Each row comes from the steps of one path. Every step used is in the known rows, and no mark comes twice. Write the path behind each row, first mark first.
Known rows:
puvu > visam > gufu > bivul > midam > soluz: [-39   0  -3 -20   3   5  -8  12   2  -2  27   8  14   5 -27   2  29  10
  18  -3 -19  -8  16   2  -3   8  -1  16]
gufu > bivul > midam: [-33   6   8 -20   4 -11 -17  19   4   1  21 -10   5  -8 -25  -9  12   3
   8   0 -20 -10  21  -6  -1   8  -1  13]
pilop > visam > puvu: [-37  -5  -9 -26  -2   0   3  19 -10 -18  -8   1   1  24 -30 -20  19 -22
  16 -17 -16 -18  13  11  14   9 -28  15]
bivul > midam > visam: [-28  -6   6 -43   0  -7  -2  27  -2  -5  29   2   6  -9 -17 -12   7  -7
   6  -2  -2 -14   9   0  -1  14 -12  21]
bivul > gufu: [-19  -1   5 -17   9  -3  -8  29   1 -11   5   1  17  -7 -23 -16  14 -10
   5 -12 -12 -13  15  13   1  15 -18  18]
puvu > visam > gufu: [-25 -10 -23 -12   7  11   8  22  -4  -6   6  17  25  24 -33 -17  26 -15
  13 -22  -4 -10   9  12  -1  14 -32  19]
pilop > visam: [-31  -3  -9 -24  -2  -7   6  24 -10  -6  -3   3   9  19 -29 -13  15 -20
  14 -14 -11 -20  15   8   1  13 -28  24]
puvu > visam: [-21 -15  -6 -18   0  -1   4  20 -13 -11   8  10  27  18 -30 -15  20 -22
   6 -24 -14 -17   7  15   8  19 -33  21]
pilop > visam > midam: [-28 -10 -11 -23   7   0  14  17  -9   1  -2   9  10  20 -27 -22  21  -9
  22 -18 -11 -16  12   3  -1  14 -21  20]
midam > visam: [-26 -13   1 -34   4  -7  -2  27 -10 -11  18  11  10   3 -23 -12  11 -19
  12  -3  -2 -17   7  12   3  20 -21  28]
bivul > gufu > visam > puvu: [-20  -4   7 -32   2  16 -18  17   1 -22 -11   6  11  -9 -21 -18  11 -12
   6 -14 -13 -12   9  20  16  12 -25   8]
sason > midam: [-23  -1   1 -21   7 -24 -15  33 -15  12  10   3   6   8 -28 -16  26 -11
   8 -13  -5  -6  14  -1  -5  20 -19  24]
visam > puvu: [-27  -7  -4 -23   9  -4 -10  22 -11 -18   2   3   3  13 -31 -24  21 -20
   9 -14 -16 -12  15  12  16  13 -24  15]
pilop > visam > gufu > bivul > midam > sason: [-46  19  -7 -30  -9 -10  -3  22  15  12  11 -14  -6  -5 -27  -3  19  15
  24   5 -14  -3  24  -6 -19   6  -1  16]
pevav > visam > midam: [-20 -14 -10 -21  12   7  10  21 -10  -5   2   9  20  10 -24 -25  17  -1
  16 -24 -11 -15  12   8  -5  28 -15  13]
pilop > visam > pevav: [-33 -10  -9 -29   2   5  14  21 -14  -7 -13   5  13  22 -20 -19  17 -23
  17 -18  -3 -23  13   9   6   8 -23  14]
nadaz > visam > pilop: [-27  -8 -22 -29  12  12  13  17 -12 -26   0  12  11  26 -31 -15  11 -18
  10 -26  -9 -16  12   8   5  21 -33  29]
bivul > midam: [-24   0   2 -28   4 -11  -5  28  -1  -1  21  -4   7   0 -24 -16  14  -4
   4 -10 -10 -13  17  -1  -1  10 -13  18]
visam > gufu: [-24  -2 -20 -13  15   1   0  27  -2   0   7  12  10  18 -33 -17  24 -11
  18  -7   3  -8  19   8  -4  13 -21  21]
gufu > visam > nadaz: [-23 -16  -8 -33   0   9  -8  19  -6 -10 -11  13   8  15 -28 -13  12 -27
  12 -14   4 -22   7  18  11   8 -34  19]
pilop > visam > midam > soluz: [-30 -12  -4 -31   8  -7  13  18 -16  -3   6  15   7  22 -28 -11  25  -5
  26 -12 -17 -19  13   8   1  17 -10  28]
pilop > visam > gufu > bivul > midam > soluz: [-47  13  -4 -25  -1  -3  -3  16   5   4  18   1  -3   8 -27   2  24  10
  27   9 -15 -11  24  -4  -8   4   4  19]
sason > midam > visam: [-27  -8   6 -36   3 -18 -11  33 -14   6  18  11   7   0 -23 -12  19 -14
  11  -5   3  -6   6  -1  -7  23 -18  26]
puvu > visam > gufu > bivul > midam: [-36   2 -12 -13   2  11  -6  12   8   1  20   2  17   5 -27  -8  24   5
  14 -11 -13  -4  16  -3  -8   6 -12   8]
pevav > visam > nadaz: [-28 -14 -11 -26   2   9   5  26  -8 -18  -8   4  12  17 -29 -21  13 -23
   9 -25   0 -25  12  17   3  18 -30  14]
bivul > gufu > visam: [-12  -4   5 -27   1  10 -14  22   2 -10  -4   8  20 -13 -20 -11   6  -9
   6 -11  -6 -13  11  17   4  15 -23  17]
midam > visam > pilop: [-28  -6 -12 -41  13   0  10  21 -16 -18  13  22   7  10 -20 -18  17 -17
  11  -9  -4 -14   7   7   1  19 -27  36]

Which path is each row?
[-33   3 -25 -17   4   4  11  24  -2  -1  -3   8   6  26 -33 -15  23 -12
  23 -12   2 -14  16   6  -7   9 -27  24] => pilop > visam > gufu
[-19 -11  -1 -32  11 -16   3  26  -5   8  10   4   7   1 -29 -20  22   0
  19 -10 -16  -8  11   9  -5  23  -8  23] => visam > midam > sason
[-41   7  -1 -41   7   0  -4  13  -2  -9  25  10   0  -8 -15 -11  12   4
  11   3 -14  -7  14  -8  -5  11  -6  24] => gufu > bivul > midam > visam > pilop
[-37   1  11 -34  -1  -7 -14  20   3  -3  30  -4   4 -16 -18  -3   8   0
  12   8 -13  -9  13  -4  -3  12   0  16] => gufu > bivul > midam > visam
[-26   0 -19 -27  10   7  14  22 -15 -20  -1  14  14  16 -26 -24  16 -10
   9 -26 -10 -16  14   9  -4  25 -27  26] => pevav > visam > pilop
[-26 -23  -8 -24   7  11  10  18 -18 -10  -2  12  30  20 -19 -18  22 -26
   9 -28  -9 -20   5  15  14  14 -29   9] => puvu > visam > pevav
[-42  -8  11 -41   4   6  -9  17  -3  -2  20  -1   8 -14  -6  -6  12  -4
  14   6  -7 -14  10  -5   3   7   4   4] => gufu > bivul > midam > visam > pevav
[-10  -7  10 -40   3   3  -8  21   7   4  -4   6  15 -23 -19 -14  11  10
  15 -10 -14  -7   6  15  -8  22 -10  17] => bivul > gufu > visam > midam > sason
[-33   4 -13  -4  14   0 -12  18   2   0   8   7   7   9 -33  -9  24  -4
  22   3  -9  -5  22   4  -5  10  -9  17] => visam > gufu > bivul
[-34   4 -16  -7   8  12  -6  20   2  -6   2   4  14   6 -31 -10  18   1
  22  -5  -7  -7  21   7 -10  20  -9   9] => pevav > visam > gufu > bivul
[-20 -23 -10 -18  13   7  11  13 -11  -2   7  18  26  19 -29 -22  26 -11
  12 -29 -17 -14   4   9   4  21 -26  17] => puvu > visam > midam
[-37   6  -5 -24  -4  -3  -7  17  11   8  21  -6  11  -7 -28  -6  23  12
  15  -6 -20  -1  14   1 -13  11  -6  11] => puvu > visam > gufu > bivul > midam > sason
[-39  -8 -12 -27  -3   0  10  21  -7 -11 -12   3   2  29 -31 -19  17 -29
  16 -19  -1 -26  11  13   6   4 -36  20] => pilop > visam > nadaz
[-26  -5   8 -28   7 -30 -15  34 -20   5  17  11   5   9 -29  -7  30  -9
  13  -6 -10 -10  17   4  -1  20  -9  31] => sason > midam > soluz
[-18 -18  -5 -35   6  13  -4  19 -15  -4 -12  13  21   7 -18 -13  11 -22
  14 -15   1 -20   9  14  12  11 -21  10] => gufu > visam > pevav
[-12 -15  -6 -29  11   9  -3  15  -8   3  -2  18  16   6 -26 -17  15  -6
  19 -14  -6 -12   8   9   4  18 -18  17] => gufu > visam > midam
[-38   9   1 -21  10  -6 -14  20   5   2  29   4   0  -1 -28   0  25  14
  22  11 -13  -5  25  -2  -7   7  11  18] => visam > gufu > bivul > midam > soluz
[-21 -12  -3 -32   2   8 -14  18 -10 -18  -8  10   7   9 -29 -15  13 -21
  11 -14 -13 -13   8  18  20  14 -27  13] => gufu > visam > puvu
[-38   2 -14 -15   6  17  -6  15  14  -6  17  -8   7   7 -32  -3   8   7
  19  -6  -6  -6  21  -5  -6  10  -7   6] => nadaz > visam > gufu > bivul > midam
[-13 -12  12 -35  12  10  -8  16  -3  -6   4  20  18 -11 -19  -8  17   5
  17  -8 -14 -15   8  16   3  18  -6  21] => bivul > gufu > visam > midam > soluz
[-26 -11 -26 -15  11  16   6  23   0 -12   3   6  14  25 -38 -10  13 -14
  20 -17   5 -11  13  10  -3  20 -27  18] => nadaz > visam > gufu
[-43   9 -19  -9   3   3  -1  14   2   0  -2   4   4  18 -33  -7  23  -5
  28   0  -9  -8  21   2  -7   8 -15  18] => pilop > visam > gufu > bivul
